Each row was made from one small tree. The marks that hang from a mark follow it in brackets, in the order of their numbers. Every link used is in the known rows. Write each row's tree.
Known rows
Q616{Q540{Q556} Q708}: [-65  45  26   1 -30 -39  19  -4  -1  20 -15   6 -13 -15 -25  -3 -18  18
  42   9  -1  30 -37  21 -15 -31  20 -10   5   9  46   9  32 -33 -18 -34
 -79 -12  -1 -26 -43   1   8  14 -20 -50 -21 -18 -18 -23]
Q540{Q10{Q465} Q556 Q616{Q708}}: [ -2  22  16  10 -26 -64  12 -22  -4  46  -9   8 -38  -6 -11 -24  -4  38
  44  -2   4  61 -19  32   1 -44  36   2 -19  -5  36  -3   2 -36  -1 -61
 -68 -18  12  -4 -21   0 -50  21 -28 -55  27 -16   8  -2]
Q616{Q540}: [-76  52  23  -6 -16 -31  -4 -16  -2 -12  -9  10  12 -17 -27  27   5  12
  40  -3   0  24 -37  19 -47 -25 -12 -20   3   7  -1   8   6 -26 -30  11
 -48   3  -4 -29 -39  21   3  15  -2 -43 -14 -23 -19 -33]
Q540{Q10 Q556}: [-58  25  16 -11 -13 -41  -3 -27   5  35 -18  -5 -19 -17 -16 -22  -5  39
  56  -2  -8  50 -43  20 -34 -53 -15  -4  11 -15   4  13 -11 -37   1 -20
 -55  11  11 -16 -37  18 -42  13 -35 -34  59 -20  -6 -45]
Q465{Q10{Q540}}: [-76  29  21  -9   2 -19  -5 -11  -6  -4 -21   1  -5 -23 -22  13  -4  -3
  42 -14  11  11 -55  15 -37 -11 -33 -36  13 -21 -37  43  22 -21 -25  15
 -28  -7  -4 -13 -28  35 -25  -2 -14 -11  21 -24   9 -31]
Q708{Q465{Q10}}: [-70   2   9 -22   7 -17   2 -12   0 -30  -8   3   9 -14 -41  26 -27   4
  44  -3   8  11 -21  49 -19 -31   4 -17  10  -4 -45  26  24 -30 -18  16
 -25  10  20   0 -23  45  -6 -13 -18   6 -15 -26   4 -27]
Q556{Q146 Q540{Q10 Q616}}: [-18   6  18  -7 -19 -35 -14 -32   6  26  16  -1  24  -8 -16  46  29   9
  26  -2   3  34 -37  32 -43 -34  -4   0  -4 -14 -33   7 -21 -10   3 -17
 -51   9   1 -23 -26  31  -3 -31 -21 -25  62 -21  11 -53]
Q708{Q465}: [-70  17  13 -14  -3 -22  -6 -28   2 -25  -6  17  10 -16 -39  24  -4  24
  46   3   2  22 -32  52 -23 -37   5 -24   7   6   6   9  11 -25 -15  13
 -34  13  23 -10 -29  42 -16 -32 -21   2   0 -24  -4 -29]
Q540{Q10{Q465} Q556{Q146} Q616}: [ -7   6  12 -10 -25 -60 -13 -22   7  40   4  15  -8   1 -11 -12  21   0
  51   6   3  69 -18  28 -25 -48  41   2 -16 -18  46  -7 -21 -30  -5 -31
 -70 -21  12 -10 -25   6 -39 -25 -47 -28  48 -20  15  -8]
Q708{Q465{Q10{Q540{Q616}}}}: [-45  -2  19   5  -1 -36 -15 -23   1   4   3  20  -8 -16 -25  45  -4 -17
  26 -15  12   2 -37  25  -8 -19   0 -43   5 -25 -61  24  52 -18 -18  -6
 -19  -7  12   6 -13  43 -52 -25  -1  19 -31 -26  15  -7]
Q10{Q465 Q540{Q616}}: [-24  32  22   7 -11 -49 -16 -20  -8  15  -5  30 -11 -13 -14  20  39   3
  30 -11  11  41 -34  27 -29 -11  -3 -35  -7 -10   9  14  10 -16 -31   8
 -40 -33  -2 -12 -27  24 -64 -14  -2 -20  16 -24  18  -4]
Q616{Q540 Q708{Q465}}: [-53  36  21   8 -21 -30  17 -14  -7 -25  -9  23  14 -13 -35  33 -19  11
  28   3   7  20 -11  38 -15 -23  32 -19  -1  26  14   2  36 -25 -17  -4
 -57   7  15 -15 -34   9  19   5  -5 -26 -73 -18 -16  -6]
Q616{Q540 Q708}: [-59  62  23   5 -22 -26  22 -10 -11  -7 -15   8  -3 -15 -28  19 -15  17
  40  -3   3  20 -34  27 -28 -20  10  -7  -4  22  21  14  13 -24 -23  -9
 -67   5  -7 -24 -38  12  18  17  -5 -48 -34 -18 -16 -22]
Q556{Q146 Q540{Q10{Q465{Q708}}}}: [ -9  10  13 -28  -2 -32   3 -18  -6  -8  20   7  42   1  -6 -12  20 -17
  37  -8  26  53 -19  50 -44 -15  -6   4  10  -5  30  -9 -27 -16  -4   1
 -49 -20  20 -26 -24  12   7 -28 -39 -23  56 -18  25 -45]
Q465{Q10{Q540{Q616}} Q708}: [-35  16  26   6   8 -35  -4 -22   5  -1   4  14 -33 -20  -8  10 -14 -22
  36 -21  14   3 -63  18  -1  -9 -17 -24   4 -42 -46  24  51 -13 -19 -34
 -22 -11   0   5 -11  39 -60   3   0  -7   1 -21  18 -18]
Q540{Q556{Q146}}: [-65  13  13 -22 -18 -26   0 -15  14   6  -6   0   2 -10 -33  -2  10   8
  67  13  -4  41 -46  29 -29 -38  43  -7   0  -8  63  23   4 -28 -10   6
 -73 -13   9 -26 -40  29   6 -51 -51 -14  59 -23   0 -28]
Q146{Q556{Q540}}: [-59  33  24 -36 -16 -23  -2 -19   5   5  18 -12  30 -25 -23  22  19  26
  21  -4  -7  33 -58  48 -26 -25 -58 -30  16   0 -22  51   4 -15 -24  47
 -35 -14   9 -30 -48  37  21 -13 -13 -40  61 -17   0 -60]
Q540{Q10 Q556{Q146}}: [-56  10  15 -19 -20 -35  -7 -26  12  28  -6  -2   0  -7 -19 -19   8  12
  65   8  -5  57 -38  15 -41 -53  17   2   1 -15  37  10 -18 -29   4  -9
 -73  10   9 -24 -34  17 -13 -21 -47 -25  79 -20   1 -40]
Q10{Q465 Q540{Q556}}: [-56  27  24 -12 -12 -44  -9  -8  -7  23 -19  26 -14 -12 -18 -13  30   5
  41  -6   6  48 -34  25 -31 -20  -3 -44  10 -14  50  13  10 -30 -27  12
 -45 -48   7 -25 -38  11 -53 -16 -34 -15  49 -22  15 -14]
Q465{Q10 Q708}: [-63  18  14 -17  13 -19  13 -15   3 -32  -8 -11  -7 -18 -21 -18 -35  -2
  59 -15  16  10 -52  39 -14 -18 -20  -9  11 -23 -31  31  30 -27 -21  -9
 -26   2  10  -3 -17  44 -10   4 -17 -20  22 -21   8 -36]
Q10{Q540}: [-63  39  25  -4  -6 -24  -9 -22  -6  -2 -17  13  -4 -19 -24  23  18  13
  42 -13   1  25 -55  21 -41 -16 -27 -40  11  -9  14  25  16 -18 -22  21
 -39 -11  -5 -24 -38  30 -35 -16 -13 -14  29 -23   2 -38]
Q708{Q465{Q10{Q540}}}: [-69   5  19 -13   5 -21 -12  -7  -4 -10 -10  15   5 -15 -29  32 -10 -20
  34 -15  14   1 -30  34 -21 -16 -10 -42  21 -16 -39  28  41 -20 -18  18
 -24  -8  15  -2 -23  34 -31 -23 -11  19 -10 -25  12 -19]
Q556{Q146}: [-62  26  12 -21 -12 -14  -1 -18   6 -22  -8  -4  22 -10 -36  15  15   5
  54  11  -3  38 -39  31 -39 -30  27  -4  -8  -2  30  24  -9 -15 -16  26
 -62   6   5 -24 -37  33  20 -53 -29 -12  54 -24   2 -33]
Q540{Q10{Q465{Q708}} Q556 Q616}: [  4  13  15   3  -9 -67   1 -33   6  31   4  18 -38  -5   2 -47  -3  16
  47  -8   9  63 -31  31  -2 -42   3   0  -7 -28  19 -19   6 -38  -2 -65
 -43 -15  23   3 -16   8 -77  12 -30 -37  34 -18  14 -11]

Which tree is each row?
[-28  15  17   6 -16 -54  -8 -42  10  50  -1   2 -36 -13 -12  -7   2  35
  47  -2 -10  49 -46  16 -13 -59  -2  -8  -3 -23 -15   2   1 -36  -1 -50
 -55  10   7  -8 -27  22 -63  11 -24 -42  45 -21  -3 -27]
Q540{Q10 Q556 Q616}
[-38  12  16  -5 -26 -39  -9 -25  20  24   3   9 -12  -9 -27  14  15   8
  59  15  -7  40 -48  23 -15 -45  60  -1 -15 -24  38  19  16 -24 -11 -18
 -70 -13   4 -16 -32  28 -12 -45 -43 -18  53 -23   1 -12]
Q540{Q556{Q146} Q616}
[-45  12  16 -23 -10 -19  -6 -26   1  16  10 -10  34 -10 -20  32  22   7
  37   0   4  35 -43  32 -59 -29 -18   2  10  -2 -12  10 -36 -14  -1  12
 -53   7   8 -34 -35  27  22 -27 -35 -24  77 -21   8 -62]
Q556{Q146 Q540{Q10}}
[-34  30  23 -19 -24 -41 -10 -28   8  19  25  -4  13 -26 -20  37  24  23
  16  -9  -8  32 -65  41  -5 -29 -39 -28   6 -11 -40  43  15 -15 -21  19
 -34 -17   3 -18 -39  44  -2 -14  -6 -47  36 -18   7 -42]
Q146{Q556{Q540{Q616}}}
[-26  40  20  -1  -4 -50   7 -15 -12 -12   0  16   6  -4   2 -28  -2 -11
  41 -17  20  52 -11  25 -43 -19 -20 -10   3   1  16 -29 -12 -30 -16 -24
 -42  -8  12 -14 -26  -4 -34  29  -6 -58 -27 -16   2 -26]
Q616{Q540{Q10{Q465{Q708}}}}
[-47  20  23   5 -29 -49  10 -18  -1  33  -5  18  -4  -8 -22  -2 -37  15
  31   2   3  41  -5  26 -17 -47  25  -9  13   8  24 -28  20 -39   0 -48
 -70   8  22 -16 -35  -8 -17  18 -24 -35 -49 -14 -14 -13]
Q616{Q540{Q10 Q556} Q708{Q465}}
[-36  14  17 -14 -17 -29  -9 -29   9   0  19   6  23 -13 -28  53  33   4
  26   7   5  22 -44  35 -35 -24  11 -10  -4  -5  -5  26   2  -8 -11   7
 -55  -9   3 -27 -30  39  17 -49 -23 -16  55 -24  10 -46]
Q556{Q146 Q540{Q616}}
[-15   1  11 -25  -8 -45   1 -15   5   8   4   5  -4   5  -9 -58   6 -14
  63  -1  14  69 -19  35 -24 -33  27   6   1 -14  69 -12 -13 -33   1 -25
 -64 -23  23 -16 -26   2 -26 -29 -56 -21  62 -17  16 -17]
Q540{Q10{Q465{Q708}} Q556{Q146}}
[-52   9  11  -7  -1 -18  24 -12  -5 -30 -16  -2  -1 -13 -40  18 -43  11
  43  -2  15   4 -24  56   0 -28  18  -5   1   4 -18  30  34 -27 -11   2
 -38   9  18   4 -22  37  18  -8 -13   5 -21 -22   3 -16]
Q616{Q708{Q465{Q10}}}
[-44   5  25   6   1 -51  -4 -16  12  29  -1  13 -49 -18  -7 -13 -17 -19
  41 -14  11  10 -66  11   2 -22 -10 -25   9 -48 -23  22  62 -26 -15 -58
 -32 -26   5   2 -11  30 -69  -2 -16  -6  23 -19  16 -13]
Q465{Q10{Q540{Q556 Q616}} Q708}
[-17  -5  14   1 -22 -27   8 -24   3  -4  22  18  28  -7 -40  67   5   0
  14  13  14  15 -28  60  -2 -24  57  -8  -5  13   8  10  27  -9   0  -4
 -60  -3  19 -17 -25  34  39 -61 -24   6  -1 -19  13 -20]
Q556{Q146 Q540{Q616{Q708{Q465}}}}
[-51  34  21 -28 -17 -33  -9 -28   0  27  20 -15  25 -23 -11  12   9  28
  20 -13  -6  44 -45  38 -37 -35 -72 -19  20  -7 -44  32 -21 -17  -8  24
 -35   2   8 -23 -45  27  -4   7 -14 -59  68 -14   2 -63]
Q146{Q556{Q540{Q10}}}
[-34  29  18 -16 -28 -54  -7   2  -2  29   2  18  15   5 -14 -20  19 -17
  45   2   6  67  -6  16 -57 -34  27  -3  -5  -2  53 -16 -25 -34 -13 -11
 -77 -23  13 -30 -40 -14  -9  -7 -41 -47  11 -17  -2 -16]
Q616{Q540{Q10{Q465} Q556{Q146}}}
[-21  28  12 -10   3 -40   8 -24  -9 -14  -4   4  -4  -8  -6 -41  -1   9
  52 -16  17  53 -21  42 -30 -26 -22  -1   4  -8  20 -14 -13 -30 -10 -19
 -37  -4  22  -7 -20  16 -46   8 -19 -38  21 -19  10 -23]
Q540{Q10{Q465{Q708}}}
[-22  -9  13  -1 -32 -40   9 -24  16  16   5  22 -14  -5 -38  24  -9   7
  44  19   1  33 -25  39  17 -43  96  -1 -15   0  57   2  44 -24   2 -28
 -79  -8  23  -1 -25  20   5 -59 -39   3 -15 -19   5   7]
Q540{Q556{Q146} Q616{Q708{Q465}}}
[-27  27  16 -16  -5 -38  -4 -19 -13   6   3   3  29  -8 -12   8  28  29
  26 -13  15  52 -26  48 -63 -25 -38 -13  11   3 -11   6 -39 -24 -12  10
 -40 -14  15 -28 -32  19 -16   8 -25 -43  64 -22  17 -53]
Q556{Q540{Q10{Q465}}}
[-30  24  29  21 -29 -47   0 -22   2  46 -10  19 -49 -18 -17  10   3  22
  32  -1  -1  28 -66  15  -2 -28  29 -25  -7 -17  39  19  48 -21  -9 -48
 -63 -22  -3 -10 -29  16 -51 -10 -15 -24  23 -17   4  -6]
Q10{Q540{Q556 Q616{Q708}}}
[-62  21  24  -7  14 -23   2  -9   2 -14 -10   6 -13 -21 -14  -6 -17 -21
  47 -23  19   5 -61  22 -18  -4 -29 -25  17 -28 -27  32  41 -18 -21  -5
 -25  -7   3  -6 -17  36 -35  -1  -9  -8  12 -19  14 -34]
Q465{Q10{Q540} Q708}
[-23  57  19   3 -24 -46  19  -9 -20   2 -14   8   9  -5 -10  -8  -6  14
  36 -10  16  47   2  23 -45 -22   2   2  -9  22  19 -14 -15 -31 -20 -18
 -69  -6   3 -17 -33 -11  -1  44  -5 -65 -33 -15  -3 -17]
Q616{Q540{Q10{Q465}} Q708}
[-30   4  16  -3 -26 -49 -14 -35  15  44   4   5 -22  -6 -16   2   8  12
  54   9  -7  54 -45  15 -20 -55  34   8 -10 -26  10   4  -9 -27   7 -40
 -72   6   7 -12 -28  22 -31 -28 -38 -28  57 -22   4 -25]
Q540{Q10 Q556{Q146} Q616}
